In the rows, zero is written as 128.
Known rows, with every step that occurs
dova nubi: [108 143 143 123 119 128 140 138 153 112 135 155 127 123 119 134 144 117]
lilup dova nubi lorig: [104 165 153 104 121 133 131 123 206 114 113 157 119 153 130 133 164 107]
lilup lorig kobeli dova nubi: [ 64 149 131 127 103 189 132  91 163 101  92 147  75 135 140 140 208 137]
lorig lilup: [118 131 137 141  95 108 108 126 100 111 123 124 102 128 103 108 134 133]
semim nubi lorig kobeli dova: [106 133  94  39 121 212 109  91 112 119 101 123  82 157 114 143 184 129]
lilup lorig nubi dova: [ 87 173 130 106  66 151 122 117 188 147  95 181  97 127 133 131 203 168]
dova lilup lorig: [102 159 138 174  84 130 127 105 141 105 126 138 110 141 148 129 166 131]
kobeli lorig: [123 136 108 109 146 140 107 107  98 122 124 127 127 120 128 125 127 118]
semim nubi lorig: [141 140 123  59 124 156 135 127 131 125 133 134 124 149 120 142 150 116]
dova kobeli lorig: [ 90 166 125  84 145 149  96  98 102 116 107 148 123 129 130 114 126  90]
lilup lorig: [121 143 143 153 117 130 145 120 155 123 117 131 118 132 156 135 154 131]
semim nubi lorig lilup dova kobeli: [104 195 154  64  94 141 111 111 161  90  93 172 100 154 111 118 168  93]
semim nubi dova lilup lorig kobeli: [ 89 182 114  86  56 181 129 107 159 109  91 184  88 137 117 130 225 142]
lorig lilup dova: [125 153 145 160  99 104 113 119 154  99 103 143 106 124 121 110 150 133]
lilup lorig kobeli dova: [ 86 136 116 132 113 188 119  82 137 117  85 120  76 142 152 135 190 148]
semim nubi dova: [137 150 117  64 110 155 154 135 153 127 112 166 128 119 106 147 162 133]
lorig kobeli: [105 130 115 104 116 152 104 122 122 135 106 136 106 131 121 110 153 134]
nubi dova kobeli lorig lilup: [ 66 181 130  61  99 143  81  98  93 111  78 164  89 137  83  87 151 104]

Rows
[ 80 168 134  96 113 130  77  96  74  97 103 146  96 132 103  94 131  97] -> dova kobeli lorig lilup
[ 79 204 124  95 109 154  77  87 169 115  90 198 114 113 142 118 170 116] -> lilup dova kobeli lorig nubi
[ 89 190 122  31  95 157 103 104  98  95  87 183  97 121  80 110 167 101] -> semim nubi dova kobeli lorig lilup
[ 98 176 141 138 106 117 107 107 152  78 107 167 104 108 111 114 164 111] -> kobeli lorig lilup dova nubi
[103 165 160 156  86 104 127 126 180  86 112 170 105 118 109 120 164 122] -> lorig lilup dova nubi
[ 80 180 162  93  98 126  89 105 154 105  84 152  91 169 114  94 151  95] -> nubi lorig lilup dova kobeli
[ 80 159 125 151  74 154 102  99 135 111 105 145  87 145 139 112 191 137] -> dova lilup lorig kobeli
[ 73 184 116  73 106 160  72  95 113 128 108 181 109 121 125 113 157 118] -> dova kobeli lorig nubi
[ 98 145 146  84 117 140 125 131 149 127 130 141 115 157 111 126 149 108] -> dova nubi lorig
[114 162 152 144 120 124 147 128 209 102 116 174 132 117 136 140 158 115] -> lilup dova nubi
[ 66 186 131  55  73 157  96 117 163 147  88 202 104 135 104 112 176 136] -> lorig nubi dova kobeli
[ 64 138  97  89  91 196  69  71  92 118  98 112  67 180 105 114 181 131] -> nubi lorig kobeli dova lilup
[114 155 146 120  98 114  98 113 152 111 100 128  95 159 113 104 154 122] -> nubi lorig lilup dova
[ 91 180 159 134  98 113 104 110 157  92  88 165 104 133 121 101 146 105] -> lorig lilup dova kobeli
[ 88 148  88  61  85 213  91  76  95 102 107 130  75 165 103 135 197 129] -> semim nubi lorig kobeli dova lilup
[ 96 134 129 127 124 160 139 105 141 100 121 136 107 127 119 149 154 125] -> kobeli dova nubi
[ 90 170 134 137  70 140 131 108 162 119 102 155 103 145 127 124 185 140] -> nubi dova lilup lorig
[112 140 118 122 114 122  88 105  69 105 120 123 101 120 103 103 135 124] -> kobeli lorig lilup
[ 79 172 111 104  41 147  89 111 145 135 111 185  99 131  92 116 189 160] -> lorig nubi dova lilup
[ 74 141 140 100  91 153 105  98 110  98 113 121  68 163  87 123 167 122] -> kobeli dova nubi lorig lilup
[102 175 152 121 132 133 123 112 187 108  93 168 131 132 146 122 140  98] -> lilup dova kobeli
[ 96 185 133 102 149 146 104  92 157 104  88 166 127 123 146 120 139  88] -> lilup dova kobeli lorig
